In the rows, 128 means zero.
Known rows, with every step that occurs
rere/gused/botuk/remer: [168 136 102 145 109 116 120  83 109  53  64 110 124 104 170 107 117  62
 142 129 119 138 103 127 133  94 180 172 116 105 187 122 111  99 159 128
 122 158 132 145 128 170]
tepad/levut/remer/roza/lusebu: [ 85 126  80 161 184 136 171 119 129  96 142 110 148  69 112 119 123 126
 110 152 153  70 164 203 116 106 181 148 174 126 123 102 105 137 122 170
 199 166 167 108 120  96]
mezab/vafavo/remer/levut/tepad: [119 119 101 104 141  99 160 126 115 149  83 123 152 175 106 125 202 133
 111 102 132 139 103 147  62  60 150  78 133 130 121 133 135 179 136 136
 155 127 136  74  65 128]
lili/tepad/losiz: [180 145  92 130 131 100 151 150 134 115 135 158 160 125  97 152 123  91
 167  81 109  98 142 130 118 145 142 123 168  97 134 135 114 123 135 131
 141 171 125 148 129 122]
tepad/lili: [ 97  93 103 127 132 118 151 107 120 106 132 142 183 133 149 139 115 119
 123 125 150 162 114 135 117 131 110 133 106 129 145 126 115 127 122 119
 155 147 119 139  97 145]
lili/tepad/losiz/lusebu/levut/remer: [174 105  62 155 129  94 173 133 118  96 105 146 133 168 107 125 144  86
 159  53 149  76 122 121 125  82 190 134 183  68  82 134 125 131 122 153
 151 156  67 167 149  93]
bebel/lili/tepad/levut/remer: [146 146  50 138 128 111 176 152  97 152 116 103 151 109  85 116 134  97
  93 122  68  87 131 107 110  70 130 133 183  92 154 118  94 149 108 155
 154 200 133  88 117 122]
lusebu/levut/remer: [138 101  64 156 138 118 140 127  84 152 114 104 114 156 110 123 157 146
 132 112 166 114  92 138 126  80 155 149 134 106 114 127 107 142 117 164
 135 128  76 122 125 105]
tepad/losiz/lusebu/levut/remer: [153  89  72 155 134 102 159 112 121  94 107 143 144 175 104 135 130 113
 128  70 182 105 127 125 128  77 184 142 153  79  83 140 129 117 137 162
 164 100  65 165 134  90]
rere/gused/botuk/remer/kilirer: [143 168 111 167 104 107 122  80 119  15  57 107 127  84 164 110 138  72
 144 149 138 129 112 106 121  88 165 133 151 116 156 133 104 123 156 139
 157 188 145 135 126 191]
levut/tepad/losiz: [161 116  86 112 152 107 141 152 142 127 144 145 174 132 114 157 138 105
 126  89 164 111 102 143 114 100 122 116 119 106 122 150 116 121 134 152
 161 136 135 114  98 101]
rere/gused: [151 131 124 130 120 103 121 114 141  88 115 133 124 133 139  99 144 102
 164 110 117 114 113 122 139 111 117 151 151 127 148 135 116 132 115 105
 114 144 132 138 129 131]
mezab/vafavo/remer/levut: [111 121 122 121 124 112 154 107 112 135  71 133 150 181  94 126 163 151
 113 114 109 144 150 135  61  91 165  85 149 133 132 117 131 174 146 125
 156 105 124 103  80 143]
roza/lusebu: [102 141 137 158 134 159 161 129 127 125 136 120 118 102 140 126 123 157
 139 122 135 118 151 134 141 144 158 156 147 121 101  93 128 119 140 140
 140 134 146 157 109 110]
kilirer/remer: [132 169 127  98 137 109 151 130 129 132 119 147 146 129 107 108 129 110
 126 146 117 137 112 134 138 132 131 113 128 100 126 124  99 133 113 153
 125 128 121  91 134 107]
losiz/tepad/lili: [ 74  92  78 113 148 102 177  99 147 111 109 162 180 131 162 124 142 110
 130  98 156 189 114 140 122 123 116 121 107 152 120 133 118 140 112 106
 131 170 104 135 102 147]
rere/gused/botuk: [188 122 122 122 109 114 123 119 127  63 102 113 121  98 155  52 145  99
 144 121 119 103  99 119 111 100 143 176 112 108 161 134 117 109 137 107
 116 154 147 126 141 172]
roza/lusebu/levut/remer/vafavo/mezab: [114 119  47 192 145 135 144 148 107 109  88 134 117 165 135 105 159 216
 133 100 170  72 130 193 114  32 194 164 161 101  88  85  95 144 117 187
 176 118  78 203 107  94]
tepad/losiz/lusebu: [146 117 136 123 125 117 146 113 163  69 125 164 155 159 125 143 103  90
 124  88 138 116 165 108 131 126 155 123 145 106  95 137 152 106 147 128
 161  99 113 160 137 113]
bebel/lili: [128 134 106 156  89 128 141 144 116 127 113 113 135 115 113 106 114 140
  95 136  97 130 134  88 122 127  98 112 142 115 111 126 130 113 111 141
 122 128 121 111 110 137]
bebel/lili/tepad/levut/remer/kilirer: [123 176  59 160 123 115 180 144 115 117 105 107 154  93  87 119 147 104
  97 143  95  70 137  96 103  69 119  95 217  91 117 125  95 176 106 165
 184 230 155  74 112 139]
mezab/vafavo: [132 118 121 122 120 119 144 118 123 145 134 108 146 149  97 134 116 156
 112 120 106 151 155 121 111 145 124 117 142 126 156 119 124 150 121 110
 122 108 138 126 121 135]
lili/bebel: [150 122 125 165 117 113 118 103 113 145 129 127 145 140 147 131 116  93
 127 145 116 126 156 148 128 103 115 101 104 142 137 131 119 126 122 115
 134 149 138 130 123 125]
levut/remer/kilirer: [121 140 109 137 130 126 141 132 128  82 107 125 128 113 115 149 150 152
 128 136 171  89 130 121 104  91 129  98 172 134  98 136 109 156 123 163
 163 156 136  98 126 124]
lili/tepad/levut/remer: [147 130  68 110 165 123 167 131 111 151 132 121 146 123 103 138 150  82
 124 114 110  87 125 152 115  77 160 147 173  97 167 124  94 165 129 139
 162 199 144 104 134 105]
botuk/gused: [131 139 107 128 114 101 114 146 138 133 114 130 109 143 145 159 115  86
 124 116 113 148 143 126 161 104 147 114 146 133 140 137 115 110 102 127
 141 140 101 156 114 128]
roza/lusebu/levut/tepad: [ 96 122  83 180 158 145 172 136 104 173 135  89 108 129 151 103 176 152
 139  98 166 114  81 156 153  88 160 157 129 106  69 105 115 139 122 164
 138 155 115 141  93  98]
tepad/levut: [112 134 114 117 163 134 137 105 126 156 143 120 158 133 110 134 120  99
  98 145 115 131 135 142 130  95 142 152 133 116 168 129 119 152 144 121
 169 150 150 112 121 132]
bebel/lili/tepad/losiz/lusebu/levut: [154 131  71 195  83  89 180 136 119 108 101 130 148 166  98  89 123  81
 125  68  89 104 139  77 141 111 147 114 186  63  63 132 139 114 110 142
 141 154  66 163 129 129]
mezab/vafavo/remer/kilirer: [106 120 128 129 111 113 161 124 127 129  64 125 152 153 102 149 142 173
 116 139 123 143 150 110  80 107 114  71 167 136 114 115 113 180 136 154
 156 119 157 119 111 141]
mezab/vafavo/remer/roza/lusebu/losiz: [ 81 108 105 181 129  78 177 118 136 114  89 105 147 117  92 117 129 166
 109  86 140 103 167 181  69 141 160 120 137 108 104  57 115 102 112 168
 181 103 154 160 100  93]
rere/gused/botuk/remer/vafavo: [184 138 102 164 101 110 103 102 137  14  60 133 133  95 166  86 127  95
 145 117 112 130 110 120 106  67 180 147 125  89 189 128 100 121 164 136
 147 154 110 160 112 181]
remer/levut/tepad/losiz/lusebu/roza: [165 138 110 154 147  91 159 111 150  66 155 149 182 149 124 104 174  54
 142  64 177  59 114 132 110  66 191 126 152 115  36 137 156 139 116 149
 216 121 129 103 113 130]
losiz/tepad: [104 124 103 117 143 116 153 119 157 126 107 149 132 128 140 118 151 120
 134 100 136 155 125 134 129 119 133 115 127 149 101 135 129 136 115 115
  98 152 116 126 135 139]
roza/lusebu/losiz/tepad: [ 73 135 111 164 151 108 182 106 158 125 121 126 114 106 134 112 152 139
 123  47 166 124 139 147 135 124 163 163 120 111  80  85 119  94 119 129
 134 156 118 166 107  98]
remer/kilirer: [106 161 138 150 125 121 131 119 138  95 115 128 129 114 127 130 146 136
 130 148 144 109 139 114 123 123 114  90 161 133  95 133 126 152 125 138
 159 153 143 113 120 147]
lili/tepad/losiz/lusebu: [164 133 125 135 123 102 161 134 159  73 122 164 151 146 123 128 117  68
 158  69 114  93 163 112 134 130 163 113 172  91 100 130 147 111 131 122
 147 154 117 168 152 114]
losiz/tepad/levut: [ 85 129  87 104 178 127 165  90 153 160 131 142 154 138 123 123 144  90
 105 120 123 163 134 150 135  89 144 138 135 133 135 135 115 164 125 111
 137 165 138 111 126 140]
tepad/levut/remer/kilirer: [107 155  94 130 165 131 153 107 124 112 126 116 151 117  97 152 148 125
  97 158 158  95 130 138 107  56 141 115 175 122 133 133  99 182 140 158
 205 174 161  83 115 125]
gused/rere: [135 122 140 107 132 149 135 140 124 115 114 121 121  95  92 111  93 121
 139 128 140 118 119 110 106 151 148 153 104 119 146 124 136 102 163 112
 116 151 128 136 132 155]
levut/tepad/lili/bebel: [126  83  74 155 141  91 142 107 112 144 134 135 197 144 187 139 137  72
 118 128 159 153  96 166 110  64  83  97  69 148 143 137 104 134 104 118
 165 192 141 109  72 126]

Rows
[ 59 147  89 152 182 119 195  79 155 154 143 120 139 117 118 122 149 112
  87  65 155 131 147 162 132  91 171 185 129  97 113  86 105 122 134 122
 176 172 140 151  99  99]
roza/lusebu/losiz/tepad/levut
[ 74  88  78 195 130 103 181 118 108 145  72  97 142 138 102  96 143 181
 132 123 133 129 149 183  94 133 172 116 165 125  82  76 115 150 110 174
 159 107 122 158 103 123]
mezab/vafavo/remer/roza/lusebu/levut
[ 82  94  81 113 157  98 163 118 111 118  79 154 190 161 158 126 197  97
 128 103 172 152  63 162  71  35 135  89  95 138 102 129 126 163 136 142
 195 163 121  81  41 132]
vafavo/remer/levut/tepad/lili
[146 174 131 116 130 106 139 144 160  98 111 175 151 123 110  84 137 140
 129 135 106 126 117 136 117 100 135  88 132  86 131 129  96 154 110 156
 144 124  96 102 120 110]
kilirer/remer/vafavo
[103 128  96 133 139  80 150  99 169 128 119 140 126 141 119 117 157 109
 112  54 160 138 113 138 114 103 135 135 100 117 105 117 124 106 106 115
 125 144 100 138 123 113]
lusebu/losiz/tepad
[ 94  85  74 158 141  84 166  71 135 129 107 164 197 143 180 129 129  75
 132 112 151 193 136 157 118  99 102  87  83 170 128 133 109 134 103  97
 133 193 115 136  93 151]
losiz/tepad/lili/bebel
[ 97 127 103 196 134 149 165 116  96 159 130  99 107 129 135 107 139 163
 142 116 145 124 123 146 149 129 170 175 151 104  81  99 117 135 140 150
 139 133 103 171 107 113]
roza/lusebu/levut
[127  88 114 107 113 115 163 128 114 161  75 125 153 165 109 143 129 164
 114 122 104 162 141 124  79 113 130 106 132 130 146 104 115 151 132 142
 127  84 141 131 112 128]
mezab/vafavo/remer
[101 142 127 177 132 125 160 113 131 129 142 106 114 110 123 125 129 150
 119  76 159  97 142 142 134 124 153 178 125  94 108  77 120  86 134 142
 166 133 131 165 102  85]
roza/lusebu/losiz
[135 180  98 102 146  94 120 158 150  92  93 184 165 172 120  92 144 156
 122 138 112 103 125 180 116  64 139  93 130 105 128 119  96 138  93 163
 157 115 105 141 129 105]
kilirer/remer/vafavo/mezab
[147 147  92 161  84 109 155 161 115 132 113 113 131 104 114 101 132 109
 132 115  63 102 134  89 121 130 108 104 166 105 115 119 126 121  96 138
 109 188 121 118 124 139]
bebel/lili/tepad
[120  90  99 166 121  98 135  86 109 126 129 144 191 144 173 142 102  82
 122 142 138 160 135 154 115 104  97 105  85 152 149 128 110 125 122 106
 166 171 131 140  88 144]
tepad/lili/bebel
[110 129 109 110 146 113 142 135 125 132  76 144 135 154 136 122 212 105
 131 106 152 114  78 157  84  32 152  81 117 131  90 137 137 158 140 155
 167 141 125  71  69 119]
vafavo/remer/levut/tepad
[123 122  64 173 154 127 172 139 112 157 145 120 145 138 123 132 149 140
 140  75 188 109  98 164 144  95 163 164 139  82  74 115 111 123 149 175
 171 141 112 156  80  87]
roza/lusebu/levut/tepad/losiz
[128 159  76 152 121 118 168 143 114 165 126 109 154 117  97 102 128  90
  95 133  46 110 138 104 121 100 111 128 177  94 150 118 113 147 112 127
 149 202 143 104 116 142]
bebel/lili/tepad/levut
[112 120  53 202 168 100 160 144 135 112 144 122 160 102 113 108 154 124
 145 101 183  81 104 205 133 121 165 130 152 103  60 122 114 117 117 182
 193 153 112 143  92  97]
remer/roza/lusebu/levut/tepad/losiz
[193 136  87 182  81  86 186 151 133  80 131 137 183 113 106  96 106  59
 146  72  79  56 158  67 124 127 146 132 194  90  50 105 133 108  85 162
 165 146 124 152 157 138]
bebel/lili/tepad/losiz/lusebu/roza
[124 201 139 117 150 101 146 110 133 111 113 156 146 135  91  88 167  99
 126 136 119 115 114 147 121 111 164  96 138 108 113 134 121 149 122 135
 155 141 106  53  98 124]
kilirer/remer/levut
[ 44 104  79 162 152 100 211  77 152 111 123 140 162 113 159 118 141 125
 122  44 185 159 123 151 122 121 143 168 101 116  95  81 110  97 119 121
 166 171 109 177  71 110]
roza/lusebu/losiz/tepad/lili
[ 81 133  73 179 180 102 164 102 140  97 154  95 146  77  90 120 132 117
  89 104 174  47 148 203  99  87 183 169 147  92 129  79  98 104 111 169
 231 157 155 123 108  75]
tepad/levut/remer/roza/lusebu/losiz
[132 150 100 121 157 122 155 122 120 161 141 122 151 129 107 120 140  72
 127 126  82 105 134 146 131 100 147 146 166 103 164 122 112 163 128 116
 151 197 153 119 134 133]
lili/tepad/levut
[ 89 120  91 132 158 101 152 101 119 101 132 142 178 142 147 114 185  92
 120 104 174 136  76 161  98  69 132 105 106 134 120 147 133 153 122 111
 193 185 112  79  46 142]
remer/levut/tepad/lili
[102 119  54 115 182  89 170  90 147 149 122 125 148 142  92 141 161  93
  81  64 173 125 112 157 101  42 157 160 115  98 142 116  92 136 119 135
 174 160 115 107 114  97]
lusebu/losiz/tepad/levut/remer
[108 142  77 154 130 109  95 121 130  75  62 161 148 180 150 167 114 134
 121 132 122 134 148 172 124  60 170 106 138 123 156 116 113 122 136 166
 169 120  98 201 120 133]
botuk/remer/vafavo/mezab
[114 156  86 143 163  64 159  82 114 129 126 160 207 156 157  98 179  46
 123 140 152 143  82 188 104  49 124  64  82 130 127 145  98 155 100 123
 191 207 115  39  48 114]
kilirer/remer/levut/tepad/lili/bebel
[ 79  70  79 154 148 101 171  98 116 122 115 119 165 184 178  93 169  88
 113  83 177 161  59 134 144  57 128 126  98 115  74 134 140 133 103 130
 162 156  77 142 101 122]
losiz/lusebu/levut/tepad/lili
[101 120  88 188 146  91 156 128 141  69 132 106 118  70 104 115 137 146
 123  86 192  44 145 189 103 124 172 146 138 111  91  78 109  84  96 169
 192 139 131 137 114  70]
levut/remer/roza/lusebu/losiz
[123 143  37 160 134  84 162 150 122 103 119 109 162  72  75  93 136  84
 101 142  79  58 142 151  94  97 137  98 200 107 132 125 101 142  76 165
 175 213 149  76 133 126]
bebel/lili/tepad/levut/remer/roza
[119 156 117 133 155 115 131 124 129 118 127 130 128 138 127 106 200 103
 126 108 156 103  91 153 110  72 149  99 125 132 103 147 142 153 127 122
 159 164 123  69  84 128]
remer/levut/tepad
[112 133 129 126 131 119 139 112 120 122  71 150 135 156 122 126 177 125
 134 121 129 125 119 145  87  75 166 100 134 134 106 126 137 154 153 145
 165 125 117 101  89 134]
vafavo/remer/levut
[ 72 114  66 175 162  80 182 114 167  73 112 131 121  68 116 108 162 140
 132  55 196  74 141 193 105 118 181 132 138 124  68  85 111  93  87 165
 162 164 115 136 120  81]
levut/remer/roza/lusebu/losiz/tepad
[126 121  91 170 120 108 108  94 115  46  76 104 140  60 148 109 101  80
 106 171 135 130 129 174 104 136 192 118 106 128 152 121 128  81 147 159
 162 154 133 123 139 182]
gused/botuk/remer/roza
[109  86  84 182 140  91 137 110 130  63  96 114 116 137 121  76 151 111
 125 110 173  80 118 159 119  90 175 107 152 122  57 130 144 127  81 163
 154 128  77 133 159 112]
losiz/lusebu/levut/remer/roza
[ 85 117  39 137 191  57 153  88 166 104 128 126 159 106  85 112 163  83
  83  84 177  89 122 204  90  69 154 131 125 119 129 119 103 123  88 148
 195 177 119  95 130  99]
lusebu/losiz/tepad/levut/remer/roza
[110 116  72 180 141 154 172 124  88 151 116  98  99 121 123 122 146 176
 144 103 174 101 115 147 137  97 185 176 157 100  85  89 100 136 129 173
 142 137  94 149 105  92]
roza/lusebu/levut/remer
[ 84 123  77 207 159 112 156 138 119 125 131  91 120  92 141  72 173 135
 146 120 173  87  88 201 137 115 154 128 140 124  54 105 123 132  94 171
 156 166 122 125 103 103]
remer/roza/lusebu/levut/tepad
[ 75 127  88 219 144 121 146 113 122 114 127 101 119  99 124  76 140 146
 148 136 150  95 133 192 142 152 169 140 158 124  67 105 127 126 106 163
 157 147 109 155 116 122]
remer/roza/lusebu/levut
[100 137 100 200 127 137 144  95 118  45  81  98 126  35 165 105  96 108
 122 163 142 115 153 185 124 153 215 146 124 119 129  94 126  72 155 174
 167 163 151 148 121 158]
gused/botuk/remer/roza/lusebu
[150 139  41 119 166 106 138 156 129 112 102 158 161 168 109 123 160 123
 118 109 110  55 137 191  90   8 173 134 180 104 172 118  86 172 111 153
 187 181 127 156 137 111]
lili/tepad/levut/remer/vafavo/mezab
[154 148  49 155 121 107 164 165 128 110 110 126 158 104  82  97 138 126
  95 119  67  74 133 110  82  43 130 108 190  70 158 124  84 176 112 158
 175 199 114  99 101 129]
bebel/lili/tepad/levut/remer/vafavo
[159 162  89 150 136  97 118  86 112  46  65 112 120 106 170  87 191  44
 141 108 143 118  67 147 115  36 199 143 119 110 162 145 129 121 155 121
 153 193 122  87  76 171]
rere/gused/botuk/remer/levut/tepad
[136 123  84 174 129 104 162 108 129  56  98 140 148 171  98 137 143 126
 131  88 197  88 137 110 119  65 166 102 188  89  48 147 125 153 134 168
 197 125  75 146 127 115]
tepad/losiz/lusebu/levut/remer/kilirer
[138 127  87 109 149  96 147 142 134 113  90 172 171 165 105 154 185  97
 138  85 159 111  97 160  70  48 161  84 126 114  98 147 127 151 160 165
 197 127 123  86  56 109]
vafavo/remer/levut/tepad/losiz
[146 136  75 152 114 120  91 123 115  52  52 138 147 144 167 121 118 138
  92 140 128 126 131 171  94  50 200 133  97 109 169 118 117  99 157 162
 177 126 110 189 129 170]
gused/botuk/remer/vafavo/mezab
